Each row was made from one path, in order. Every step used is in the known rows, and no mark comes twice. Write each row's path.
Known rows:
h -> n: [ 25  19  -1  -7  -5   2  21   2  16  -5  12  -2  15  -5 -34 -10   4  -4
  11  32 -29   4   0   0   1  12  -7  35 -65  14   8 -35  23  15 -23  -1
 -21 -44 -27  22  11  30   7   9  29 -19  32  12 -10 -13 -17   1]
s -> n -> d -> k -> w: [-47  35  -9  17  -2  15   8  25 -21  23  31  -1   4  10  43  37  15  22
   6  -9 -16  33 -42  13   6 -28  -1  -9   0  -8  31 -23  -4 -11  31  32
 -12   6   1 -16  22 -15 -41 -35  -9   2 -21 -48 -15  43 -16  -8]
s -> n -> w -> k -> e: [-60 -48 -13   0 -20 -12  -5 -12 -18  10   1 -17 -15  26  33  39  -3  -4
   4 -73   7 -36 -44  -5  19 -22  28   2  42   0   9   1  -8  -8  61  17
   4  25 -16  -3  -5 -36 -20   7 -29 -33  10  26  48  10  11  35]
e -> n -> h: [ 33  -9  12 -23   7 -12  -8 -20 -29 -40   2 -70  13 -34 -33 -17 -18  24
   0  57 -22   4  27   7   2  31 -30  12  15 -19  -4  27   4   8 -31  15
  -1  14  -8  52  23   2 -13 -13  46 -21 -14   2 -18   6   3 -16]
e -> n -> d: [ 54  28  22 -25   6  24  16  -1 -19 -21   1 -49  17 -54 -18 -22 -16   4
 -20  55 -29   0   0  -3  33  45 -12   1  -5   4   0  14  -6 -12  -4  28
 -20 -28  13  27  14  16 -18 -24  41 -24   8 -34 -24  18  -1 -21]
e -> n -> d -> k -> w: [ 14  35 -11   0   3   7 -19   5 -26   8   9 -47  -1 -21   6  -6 -28  -8
 -13  30  -7  10 -25   8  27  -6 -13 -38 -17  -7  16  -2 -14 -10  12   6
 -23  -1  14 -18  -9  10 -20 -27  20   0 -52 -57 -22  25  -2   0]
s -> k: [  0   3  -9  21  -7  27  15  51  -6 -10   1  39  -7 -38  11  25   9  34
   3 -28  -3 -25  23 -23 -31 -22  15  10  31   3  21   2  50   4  -4  29
 -27   1  18  13  17  -4   1   7  -3   1  28   3 -21  15  -2   2]
e -> n -> h -> k: [ 36   1   8 -17   0 -24 -32  11  -1 -52  16 -30  -4 -17 -16 -19   5  14
 -21  55 -18  14  21  11  -3  -4 -23  31  11 -24 -21   2   3  15 -49 -18
  29  30 -10  43  10  18 -15 -16  36  39 -12   5 -38  16   6 -21]
w -> k -> d: [  2 -15 -22  36 -45  27   1  34  10   7 -14  -2   0 -65  20  20  50  29
 -16 -40  13 -24 -13  15  24  -9   4  11 -13  48 -17  28  20  39  35 -34
   7  12  13  -9   7   3   9 -26 -61  -3  14   3  23   6   0  -4]
h -> k -> w: [-33  12 -39  31 -23 -16  -4  31  22  -4  -9  23  -1  -1  14  27   9 -11
   0   2  13  21  14 -12 -24 -49  -7  -9 -29  -8  12 -16   9  34  -8 -13
  17  -6  12 -23 -20  14 -18 -13  -5  84   1  11 -10 -18 -26  27]
h -> k -> d -> n: [ 26  36   0  33 -20  -7 -12  38  44  12  17  78   8  19   8 -21  37 -13
  12 -22  15  24   3  14  -3 -22 -20  31 -25   0  -4 -39  25   0   5 -52
  -5 -10  28 -15  -5  17  24   8 -37  47  13  14 -32  -9 -15 -33]
w -> k -> e -> n -> s: [ 43 -45 -20 -25   3  11 -11 -33 -11  -2 -26 -31  -7 -14  -3 -15 -15 -26
 -14 -17  18 -49 -25 -24  14   4  20  -8  31  23 -37  23 -30 -45   5  21
  33  29   6 -37 -10 -10  20   4   2   3  -5 -10   3 -14  22   1]
k -> d: [ 10   6  -7  40 -21  12  15  20  -3  11 -14  15  13 -62  17 -14  18   3
  20 -15  -3  30  -4  -8  -8   3 -11   5 -15  27  12   6  17  41  32 -10
  -7 -19  29   5  12  -7   8 -11 -34  -8  37  13 -13 -10 -24 -17]
w -> n: [  5  11  12  -8 -24   1  34  -8  19   5   9 -14  -3   8 -19   4  17  16
 -11   1  -8  -7  30  16  -2  36  13   5 -26  -8  -9  10   4   1 -26 -10
 -43 -21 -24  19  22  -4 -14  -3  15 -27  15  18  39  16   6   6]
w -> k: [ -9 -16 -21   5 -24  28  13  21   8   5  -5 -20  -7 -24  12  26  34  32
 -20 -31  -2 -48   3  -3  10   3  11  26  -6  23 -19  21  24  24  -4 -13
  -2  19  -5  10  23  20 -15 -44  -7   1   3  -2  20   1  10   5]
s -> k -> e: [-11  -4   3   8  21  12  16  22 -14   6 -37  64   4 -29  22  16   9   3
   3 -54  19 -12 -12 -42 -44 -22  30 -17  27  13  29   3  11   0  30  25
   3  -8  33 -23  -6 -22  24  32 -38   2  33  26  -1 -16  -4  10]
h -> k -> e -> n: [ 38  16  10 -21   2 -19 -11   3  15 -15 -19  34   7  -9  10 -51  -3 -40
 -33 -19  10  15  -1 -16 -24 -10  15  -5   0  -4   3  -5 -23  -9 -15 -12
  13   1  14 -24 -15   8  15  29   2  19   5  48  -7 -34  -4   0]
e -> n: [ 48  11   0  -8  -9   1  11  -3   4 -10  -5 -34  13 -33 -15 -33 -22 -11
 -12  16 -14  -6  35  -7 -14  25 -10   6   2 -13  11  11  12   3 -20   7
 -44 -13   1  19  22  17  -9   1  41 -44  -1  26 -13 -12   4   8]
k -> w: [-34  -2 -41  26 -12  -8  20   1  -7   9 -20 -11   7 -23   2  22 -18  -9
  20   9   5  16  20 -15 -26 -11  -8 -24 -28   5  28   1   6  35  10  16
  -9 -24   8  -6   0   4 -18 -13   7  15  -4   0   7 -27 -31  40]
w -> k -> e -> n: [ 25 -20   1 -17  -4  -3  -6 -22   8  -4 -31 -15   4 -34   2 -18   7 -24
 -36 -39  26 -45  -2  -5  11   5  27  -6   6  19 -14  29 -17 -18  11 -11
  -6  13   6 -19   4  -4  30  19 -21 -36 -17  31  39 -26  25  24]
h -> k: [  7  19 -13   2  -9   2   2  46  17  -9   2  36  -3  -3  17  -2  29  15
 -10  -4  -9   8   7 -11 -29 -25   0  36 -12  -5  -6 -18  26  33 -30 -18
  23   7  11   5   5  21 -22 -30  17  53  29  13 -26 -12 -14 -16]
e -> n -> d -> k: [ 47  40  28 -24  15  30  -9  12 -20  -5  22 -28  -1 -17  10 -35  -7  18
 -27  18 -26   1 -29   9  21  26  -6  -3   1  -6  -8   8   0 -14 -11   2
 -21   5  15  12  19  22 -20 -39  41 -26 -25 -56 -40  31  18 -36]
s -> n -> e: [-37  -1  23   0   6  20  12  -3  -1  17  -1  18   4  31  23   6  -9  -5
  22   2 -29  23  15   6 -18   3  16  33  52   2  15 -29   2   2   6  30
  18   1  -5  36  34   1 -10 -10   0 -47  19  -7   0  -2  -5 -16]
d -> n: [ 12  26   4  -5   4   5  31   1  19  18  15  20  20  49 -11 -15  -3  -2
  19   3  -7 -14  19 -12 -14  26 -24  25 -15 -20  13 -17  29 -14  -4  -2
 -42 -26   8  15  18  27   6  -5  34 -19  -2   7 -12 -24   1 -11]
k -> w -> n: [-30   1 -20  19 -34 -14  27 -29  21  20   5 -29  -2   2 -25  35  -3  -8
  -2   7  19   9  34  21   2   9   0 -37 -46  -6   5  11 -17   0  -2  -2
 -47 -24 -28  -9 -10 -16 -14  11  -4  -4 -11  19  53  10  -2  59]

Write each row's path:
[ 11 -43  11 -30  25 -11 -11 -37 -25 -34 -16 -52   8 -38 -12  -6   3  12
 -26  -1  13 -35 -15   0  27  19   5  -7  13   7 -29  50 -29  -6   1 -12
  34  34 -15   0   5 -15  18  -3  -9 -19 -28   5  29  -7  25   1] | w -> k -> e -> n -> h
[-63   6   1   4  11   0 -21 -28  20  52   7  -1 -29  70   2  19 -22 -15
  11   0   8  18   2  44   9  -4  31 -39   0  11  -7 -11 -26  -4  -9 -24
   9  15 -28 -19 -24  10   4   2 -28  -4 -56 -46  44  18  13  19] | d -> k -> w -> n -> e
[ 48   9  41 -18  30  23   7   7 -31 -21 -18  22  13 -55   5  -5 -21  -7
 -23  -4   5 -21 -28 -21  19  12  18 -30  27   9  21  17 -14 -42  28  48
 -11 -11  34 -18 -12 -23  32  33 -12 -20  18  -8 -19  15   9 -11] | s -> k -> e -> n -> d
[  0   4  12 -18  21 -22  -9  15   7 -23  37  21  -2  53  -9  -1  19  36
  11  43  -8  11   9   8  -1  -4 -36  48   0 -35 -25 -22  22   6 -39 -20
  31  18  -3  29   7  28  -5 -24  31  62  -5 -13 -43  -4  -3 -44] | d -> n -> h -> k
[ 33  -8 -15   6   4  29  11  28   4  12  25  37 -21  46  -7  16 -16  12
  39  -1   8 -43  16 -28  -6 -17 -10  16  44 -15  -7 -31  53 -57  -5  42
 -16   7  23 -11   0   4   8   8  31  35  14 -36 -63  14  13 -24] | d -> n -> s -> k
[ -7  -2  21  -7  19  10   2 -16  20  10   1   5   2  37 -35 -16 -24 -30
  15  51 -38  23   0  10  12  19   4  33 -25  40   0 -49  -4  15 -33   1
  25 -31 -25  29  -3  42  28   8  17 -25  19 -32 -12 -33 -14 -13] | h -> n -> e
[ 12 -27  -2 -24  15 -33 -23 -49 -27 -12 -31 -38   4   9  -6 -29 -75 -51
  19  -4  -4  -5 -11 -28  10  14   0 -32  23 -15  22   8 -20  -9  36  22
  -4 -19   6   2 -33 -22  -8  40  28 -43   3  30   7 -27   0  39] | k -> e -> n -> w
[-57  -9  -9   2   5 -22 -18 -20 -13   3  29 -50 -18  35  -4  40  15  40
   5  24  12  16  -3  35  14  -3  -9 -31 -21 -15 -10  12 -16   9 -18 -23
  -5  33 -39   1  -8 -23 -18 -17  -6  19 -56 -36  26  43  10  13] | d -> k -> w -> n -> h
[ 28  -3  11 -22  17 -10   9 -35  -8  -4 -30   3  22 -25  -7 -48 -32 -42
 -10 -13  11  11   2 -24 -20  21   5 -21  -3  -7  14  14 -25 -12   8  13
 -14 -23  19 -17   7 -10  22  32   9 -43   8  40   7 -45  -3  21] | k -> e -> n
[ 12 -29   3  -5   8  13  15 -17   2   9  -8  34 -25  18   1  24   2   3
   5 -25  22 -20 -12 -20  -4  -6  38 -34  33  16 -21  13 -11 -63   4  41
  10   4   1 -35 -31 -52  24  43 -24  18  34  -4  10  27  21   1] | w -> n -> s -> k -> e
[  9  -9  13  17  12  -7   0 -14 -11  -3  20   5  25  -4 -12  -9  14  24
  43  22   0  25   0  13  22  24 -58  15  -4  -4  -3  -1   7   9  18 -15
   7  -1   9  17  10  -8  16  -5 -14  -4  -2  -8 -28  -5 -16 -40] | k -> d -> n -> h
[-58  -9   9   7  -2  -4   5 -44  24  34 -11 -20 -12  39 -20  29 -32 -28
  11  37   8   8  26  36  25  17  20 -39 -10  17  -3  -3 -34   2  -5   1
   6 -18 -27  -8 -25  -4   9  15 -22  -7 -31 -22  57   0  -1  34] | k -> w -> n -> e
[-36 -19   1  29 -18 -19  -1  -2  -6 -18  23 -30 -18 -14 -33  81   9  38
   1  24  27  -4  28  29  18 -21   0 -34   1 -17  -2  22   9  -9 -13  16
 -19  16 -29   9 -19 -41  -2  26 -25  23 -27  -9  40  52   5  36] | s -> k -> w -> n -> h
[-53   4   1  10 -15 -15 -23 -13  41  18   3  19 -21  62 -14  30  -3 -34
  -9  33  17  29  26  37  16 -17  36 -25 -16   4 -21 -18 -35   8 -29 -27
  36   5 -26 -10 -42   3   1   7 -32  56 -28 -16  37   0  -6  18] | h -> k -> w -> n -> e
[ 20  15   4 -24  33  -4 -12 -17 -15  14 -17  17   4   5  20 -61 -10 -26
  -5 -43   4   4 -23  -7 -34  -5  10 -18   9  -6  20   4 -17 -17   4 -13
 -10  12  14 -27   7   5  17  25   2 -38 -19  14  -9 -23  11   1] | d -> k -> e -> n
[-11   5  -2  -5  22  -2   1  16  10  -4 -23  72   9   1  26 -19  25 -15
  -3 -28   7  22 -30 -31 -35 -20  28   7  -6   8   5  -3 -13  17  -4  -9
  49   3  22 -32  -9   3   7   5 -15  52  39  32  -7 -36 -16 -10] | h -> k -> e
[ 23  17   0  23 -18  -1  15  10  23  22  10  42  25   0   6 -27  10 -14
  29 -16  11  15  11   7  -4  12 -34  10 -19   0   9 -19  22  -1  34 -23
 -41 -33  27  -5   8  11  31  13 -24 -20  15  15 -15 -23 -20 -22] | k -> d -> n
[-24 -10  36 -30  29 -25  -3 -28   8 -29   2  21  -5  32  -7   1  39  26
 -21   9  12  30 -18  10   9  11  18  -1 -11  -5 -34  22 -42  -2 -26 -27
  61  18 -29  -3 -19 -31  10   8 -25  45   4  11  22  13  -1 -17] | w -> n -> h -> k -> e
[-14  -9 -11 -12  -4  -8   4 -14  -7  10  20 -11  -6  69  -8   2 -45 -10
  47  10  -6 -23  15 -12  17  16 -33  15  11 -37  12 -26  30 -10  18   6
 -28 -19  -4  21 -15  17 -28   4  54 -18   4  -5 -14  -7  -6  11] | d -> n -> w
[ 21 -27 -21 -11 -44  -9 -32  -6  -7 -20   5 -91 -21  -7 -10  21 -29  -4
 -19  -9  -4 -67  14  14  43   2   0   5  27  -7 -21  16  14   2  14  -6
 -23  28 -22  19  -7  11 -30 -11  28 -31 -29   2  26  19  31  37] | e -> n -> w -> k
[ -9  -5  12  47 -29 -17 -18  45  -4 -23  28  25   6 -23  24  15  67  39
  10  -2 -13  63 -12  27 -10 -43 -16  41  16  -3  -4 -16   8  24   3 -18
  38  39  -2  25  24 -32 -18 -15 -50  32  27  24 -34  29 -19 -47] | s -> n -> h -> k -> d
[-30   5  -8 -15  44  13   0   0 -24  17 -23  51   1  20  40 -30  11  -2
  13 -58   4  15 -45 -25 -41  -9  14  -8   8  14  20  -1  -5   8  18 -15
  19  11  21 -34   5   3   7  -7 -15 -10   3   0  -9 -20  -1 -14] | d -> k -> e
